Each row was made from one walk, in order. Every step used is in the known rows, and no mark comes twice. Write each row's walk.
In the rows, 128 means zero.
Known rows
nupu/suro/numab/subo/durov: [175 132 128 147  79 160 153 141 157 137 181 106 137 100 152 168 117 129
 149 142 147 154 134 121 153 116 160 108 129 120 103 114 101  65 119]
nupu/suro/numab/vazora/durov/tamov: [151 144 103 138 126 115 113 152 164 148 174 126 127 133 110 148 135 107
 171 188 117  89 126 134 136 136 112 225 136 183  83 123  94 115 109]
muzamaf/ruti/tamov/durov/subo/numab: [130 125  86 135  89 149 123 139  98  93  92 165 134 128 119 170 118 126
 116 111 126 146 125 157 168 136  99 117 130 118 115 135 103 112 150]
nupu/suro/numab/vazora/durov: [168 154 110 135 112 125 116 138 173 155 155 121 124 142 132 167 130 126
 160 174 125 131 128 126 114 127 131 221 142 156  73 117 108 112 104]
vadap/muzamaf/ruti/tamov/durov/vazora/numab: [ 89 108 133 112 135 125 118 123 106  78 106 171 119 118 127  64 163 122
  82 115 129 137 135 169 143 115 122 151 125 109 133 136 125 184 150]
tamov/ruti/durov/subo/numab/suro: [134 116 128 127  75 159 140 130 111 135 113 129 135 140 100 194 125 114
 128 110 172 175 128 137 152 152 118 147 133 122 136 141  88  90 145]
tamov/durov/subo: [111 124 104 134 141 123 122 130 125 149 125 142 140 114 115 104 129 114
 120 111 123 129 117 149 137 123 114  81 117 129 129 142 159 105 134]
vazora/numab/subo: [140 129 123 121 122 117 139 142 140 148 167 103 132  97 150 141 112 105
  97 123 114 167 125 112 129 119 107 104 149 104 134 129 177 134 128]
vazora/durov/tamov/ruti/muzamaf: [142 142 137 108 162 128 141 150 119 112 149 138 112 147 100 177 152  93
 145 133 145  81 130 142 139 157 116 139 132 153 111 116 168 110 139]
subo/durov/ruti/muzamaf/vadap: [114  87 150 129 148 181 132 125 103 113  79 122 120 137 143 108 150 172
 149 114 130 132 133 141 101 114 115 100 123 141 130 118 170  90 124]
tamov/durov: [140 135  92 120 140 109 130 122 134 138 135 141 130 119 125 112 132 138
 119 102 124 147 121 136 112 136 134  70 114 111 123 130 147 127 124]
vazora/durov: [138 134 109 118 139 110 117 129 136 145 142 130 129 146 139 139 131 148
 140 125 109 110 123 119 115 139 128 127 131 122 122 121 156 130 119]
suro/numab: [146 152 132 138 123 106 116 128 161 133 132 108 132 146 133 172 106 124
 152 116 117 156 120 119 126 142 146  90 118 123 100 127 114 126 127]
lutuz/nupu/suro/numab/vazora/durov: [166 159  91 141 136 119 113 120 177 163 157 124 128 140 118 204 140 113
 141 186 144 123 129 124 102 111 135 209 145 167  66 127  77 135 102]
subo/numab/lutuz: [167 144 110 125 102 118 118 106 126 148 125 128 119 141 120 194  95 174
 133 152 107 131 132  74 106 160 111 120 115 107 138 123  98 127 136]
suro/numab/vazora/durov/ruti: [150 150 137 130 129 120 103 137 164 155 124 109 138 152 132 146 161 128
 175 159 129  84 127 116 111 135 101 246 130 157 104 131 178 113 104]
durov/subo/numab/lutuz/nupu: [135 137 103 142 129 127 109  97 116 170 116 131 132 133  93 224 105 139
 117 173 126 115 131  86 120 131  99 116 123 134 134 145  76 128 143]
suro/numab/lutuz: [160 185 125 137 139 109 114 110 167 152 135 110 133 134 127 158 108 140
 150 147 125 130 131  86 128 149 131 118 105 124 112 125  81 111 140]
suro/numab/subo/durov: [177 133 126 143 100 147 144 138 157 126 166 107 143 103 164 161 128 142
 153 131 145 134 134 110 149 139 149  86 115 108 113 120 141  85 132]
nupu/suro: [117 123 124 129 112 115 131 123 132 142 138 114 119 142 127 147  94 124
 124 116 106 158 115 121 113 104 154  88 147 131 116 117 106 119 108]
lutuz/nupu/suro/numab/subo/durov/vazora: [147 125 156 156 118 161 151 131 149 137 157 122 132  93 124 175 144 110
 149 171 169 115 138 126 136  80 186 132 123 144 116 122  65 122 108]
muzamaf/vadap/ruti/durov/tamov: [110 114  77 130 151 107 127 119 104 112 125 115 129 129 109  47 104 145
 142 112 103 156 123 136 115 132 136  38 111 162 132 116  99 129 137]
tamov/ruti: [149 134 114 113 121 105 144 128 132 123 136 117 119 157 125 157 124 107
 125  84 144 154 113 119 110 133 148  81 144 116 125 129 164 113 125]
lutuz/numab/subo/durov/tamov/ruti: [178 104  97 129 111 138 164 145 118 103 210 134 134 121 114 109 177  74
 137 114 151  73 126 119 137 137 128  88 135 126 141 142 150  82 147]
durov/subo/numab: [124  99 128 140  88 130 113 133 106 142 114 127 129 147 117 204  96 133
 139 128  99 141 116 118 128 137 109 105 132 126 133 134 144 119 132]
durov/tamov/ruti/muzamaf: [128 126 148 116 155 118 147 143 115  99 134 124 109 146 100 178 127  77
 135 113 142 111 123 135 133 146 132  83 136 150 116 122 157 117 142]
suro/numab/vazora/durov: [173 152 110 133 131 113 108 135 173 147 147 122 130 144 144 163 140 136
 166 161 122 107 129 116 110 150 118 207 128 145  84 125 148 130 119]
muzamaf/ruti/tamov: [108 134 115 128 128 114 126 127 117  77  97 126 125 152 150 138 101 124
 121  88 109 142 120 124 144 122 139  86 152 119 111 121 104 138 137]
ruti/tamov/durov/vazora/numab: [109 138 128 107 158 113 136 133 108  96 134 162 118  99 146  76 151 125
 107 126 128 122 132 158 125 128 112 169 121 125 151 142 131 192 129]
lutuz/nupu/suro/numab/subo/durov: [172 134 113 152 104 153 150 125 160 146 178 110 140  96 134 204 126 117
 128 155 167 153 135 117 141  99 165  89 133 126  97 124  71  86 118]
muzamaf/ruti/tamov/durov: [126 144  83 121 136 120 132 128 124  83 104 152 130 126 137 109 128 126
 107  87 129 151 125 150 149 129 133  86 130 112 111 125 100 128 139]
durov/vazora/numab: [ 99 125 177 120 149 109 120 132 123 131 119 127 116 124 132  87 126 122
 111 129 104 120 125 134 109 116 131 148 129 123 157 132 164 188 114]
vazora/numab/subo/durov: [154 109 132 120 113 143 151 137 133 133 175 113 134  89 177 105 126 148
  93 130 129 131 136 119 137 133 109 100 136  92 148 130 194 111 130]
numab/vazora: [131 113 115 128 136 100 123 122 139 129 123 113 119 145 151 134 111 131
 135 129 100 124 116 100  86 130 127 133 149 137 115 128 172 146 116]
muzamaf/ruti/durov: [103 132 127 132 137 131 129 119 126 112  92 127 134 152 143  87 105 139
 118  91 132 136 126 128 138 130 156  95 128  99 135 114 105 129 136]

Which walk is each row?
[138 111 117 131  94 138 106 141 110 156 130 142 132 147 116 197 120 149
 148 150 105 111 124 130 136 143  94 160 127 129 125 130 155 113 130]
vazora/durov/subo/numab
[121 124 104 120 149  97 115 145 127 137 159 136 129 136 116 117 134 133
 153 138 104  69 121 128 138 148 112 130 124 148 128 127 141 133 123]
vazora/durov/tamov
[120 113 110 135 148 126 107 136 132 155 130 128 133 139 139 125 136 124
 148 158 105  78 121 122 118 126  92 195 147 159 112 136 193 120 123]
numab/vazora/durov/subo
[162 102 105 129  89 112 117 125 124 130 121 125 113 151 138 202 101 155
 140 145  96 137 121  95  81 151 116 151 143 123 116 126 156 149 118]
subo/numab/vazora
[ 78 115 159 130 158 124 133 120 108 119 108 138 122 137 145  84 126 144
 156 121 129 104 126 123 110 126 168 145 114 124 166 121 108 174 124]
ruti/durov/vazora
[ 78 127 170 122 156 142 113  96 118 129  98 145 122 128 128  28 143 154
  92 151 139 101 149 118 137 124 131 187 107  95 167 123  96 174 159]
vadap/muzamaf/ruti/durov/vazora/numab/lutuz
[111 106 203 119 136 145 125 128 131 122 114 129 124 101 134  58 147 154
  98 136 129 108 144 148 134 128 130 152 116 120 158 138 149 154 112]
subo/durov/vazora/numab/suro
[113 105 187 118 144 133 131 127 114 116 127 140 117 116 158  53 139 165
 109 137 120  82 137 143 119 130 135 144 117 110 173 134 183 166 118]
subo/durov/vazora/numab
[ 72  86 111 132 130 117 114 118 110 100 118 138 133 151 117  78 125 133
 123 110 124 103 125 135 159 139 144  85 119 118 133 122  94 137 158]
vadap/muzamaf/ruti/durov/tamov
[142 138 156 116 145 132 150 127 124 108 116 118 108 158 124 199 121  94
 124  97 148 151 124 127 110 137 148  80 142 120 109 116 175 112 137]
tamov/ruti/muzamaf
[141 156 133 142 102 119 124 130 160 145 145 108 127 144 122 178  97 110
 146 129 122 171 119 128 130 115 160 104 131 134  91 119  75 108 113]
nupu/suro/numab
[109 101 124 139  99 145 124 124  93 138 117 137 134 144 134 170  99 152
 144 130 124 131 125 124 135 151 115 128 123 115 152 132 108 125 147]
ruti/durov/subo/numab
[124 107 122 126 165 164 115 137 123 140  82 123 117 145 128 136 166 141
 168 151 119 123 130 135  76 114  84 218 145 174  96 115 188 121 113]
numab/vazora/durov/ruti/muzamaf/vadap
[153 126 154 141  98 153 141 142 149 136 145  95 151 110 151 146 147 134
 164 125 152 109 133 109 151 122 131 127 115 120 134 127 169  66 119]
suro/numab/subo/durov/ruti
[ 97 138 193 117 157 106 128 110 105 120 116 116 122 128 130  35 108 135
  98 130 111 116 137 132 113 120 154 117 112 126 171 118 163 183 125]
vadap/ruti/durov/vazora/numab
[133 170 110 122 157 112 125  91 145 178 157 119 122 112 112 144 108 122
  65 172 133 143 137 103 108 106 112 133 145 128 131 137  58 143 121]
vazora/numab/lutuz/nupu/suro
[139 125  88 130 127 102 119 114 125 126 105 100 123 143 112  95  96 141
 124  98  85 201 117 124  86 107 148  11 129 147 105 114 152 120 121]
muzamaf/vadap/ruti
[114 100 154 123 123 134 127 119 112 128 113 114 134 142 147  91 140 170
 138 107 126  79 127 116 121 124 128 110 121 118 166 131 188  95 110]
subo/durov/ruti
[110 140 179 105 141 137 149 130 129 124 115 129 121 119 116  79 157 100
 103 110 179 152 137 152 134 134 141 190 132 121 161 140 116 160 126]
tamov/ruti/durov/vazora/numab/suro
[137 133 120 138 105 134 113 116 114 163 118 129 128 133 111 189  96 152
 137 160 105 117 129  88 130 147  94 131 120 126 143 135 108 107 146]
durov/subo/numab/lutuz
[117 132 119 118 136 114 124 126 127 148 113 129 138 124 111  95 150 128
 128  99 132 119 120 136 114 119 116 108 115 122 147 135 170 109 109]
tamov/durov/ruti
[115 138 165 114 147 125 122 134 146 142 110 144 127  86  96  63 159 113
  89 128 134 151 136 166 128 121 119 154 109 126 140 141 130 169 111]
tamov/durov/vazora/numab/suro
[ 86 123 118 134 148 118 127 135 119 104 109 133 136 142 121  64 113 123
 127 104 125  91 124 136 161 137 144  93 123 126 141 121  88 133 140]
muzamaf/ruti/durov/tamov
[133 137 105 112 133 120 155 119 119 119 137 127 124 152 144 125 130 128
 130  85 168 149 121 123 118 151 154 106 134 105 145 127 131 118 137]
tamov/ruti/durov
[134 107 156 118 110 150 145 138 124 143 154 101 143  93 164  89 148 141
 104 126 137 107 136 118 139 115  93 141 138 104 170 136 221  94 116]
vazora/numab/subo/durov/ruti
[139 113 113 134  83 145 113 133 127 153 106 144 139 106  80 179 126 124
 118 126 127 171 128 151 148 141  99 108 112 129 115 142 108 101 130]
tamov/durov/subo/numab/suro
[101 150 155 116 145 137 125 140 131  90  81 156 126  92 108  63 156 103
  80 110 141 151 140 178 165 112 119 172 127 126 126 138  89 169 127]
muzamaf/ruti/tamov/durov/vazora/numab/suro
[ 98 137 123 127 147 126 132 137 112  75  83 166 121 122 125  78 147 119
 128 101 133 113 128 157 144 112 153 130 122 126 130 124 101 161 130]
muzamaf/ruti/tamov/durov/vazora
[121 150 149 105 156  93 131 119 101  89 129 141 118 106 126  55 131 121
  88 126 108 131 136 153 122 120 128 108 112 138 148 129 161 182 130]
vadap/ruti/tamov/durov/vazora/numab
[157 152 105 153 109 128 139 130 170 159 170  99 138 105 112 239 112  74
 132 148 151 184 124 110 131  86 162  90 146 139  79 125  49 111 114]
lutuz/nupu/suro/numab/subo
[130 123 106 122 144 117 110 121 110 109 151 136 130 171 142 122 185 108
 161 144 105  46 124 107  85 122  79 252 159 162 123 146 144 147 124]
lutuz/numab/vazora/durov/ruti/tamov
[ 73 123 138 147 140 147 122 128 116 124  83 128 144 145 134  80 106 120
 121  98 131 119 123 142 165 115 136 103 132 117 140 125 115 108 145]
muzamaf/ruti/durov/subo
[122 129  84 122 151 113 133 121  97  84  99 147 116 112 113  52 140 139
 140 107 110 176 126 156  96 104 148  73 112 165 119 121 110 160 127]
muzamaf/vadap/ruti/tamov/durov/vazora
[ 80 134 180 127 156 139 129 129 119 113  84 140 124 131 137  36 128 130
  99 114 136 110 135 154 139 115 145 167 124 102 165 122 129 182 128]
muzamaf/ruti/durov/vazora/numab
[121  96 122 126 134 113 130 132 115 107 152 133 128 128 139  85 126 161
 137 125 110  63 126 124 143 156 131  72 114 132 148 131 146 116 129]
subo/durov/tamov
[159 152 124 148  86 134 143 146 168 152 170  94 135 109 128 203  99  86
 151 136 133 188 122 115 143 101 154 106 141 133  87 113  84  88 117]
nupu/suro/numab/subo
[124 171 151 106 169 132 153 111 117 140 134 139 115 122 135  60 152 131
 109 141 178 106 144 114 117 142 127 209 117 109 186 135 115 159 143]
tamov/ruti/durov/vazora/numab/lutuz
[101 122 162 125 146 142 152 139 117 135 149 124 129  90 159  86 133 115
 123 139 141 125 136 124 129 115 134 170 129 109 172 124 136 175 130]
ruti/durov/vazora/numab/subo
[134 117  96 128  88 143 121 134 106 114 115 153 137 107 109 199 126 127
 125 126 128 171 129 149 160 148  86 131 128 139 111 148  73 113 145]
ruti/tamov/durov/subo/numab/suro
[ 90  75 142 145  64 169 100 114 111 126  76 135 140 147  96 165 116 137
 112 118 132 172 133 139 171 132 122 126 125 111 115 130  73 108 160]
vadap/muzamaf/ruti/durov/subo/numab/suro
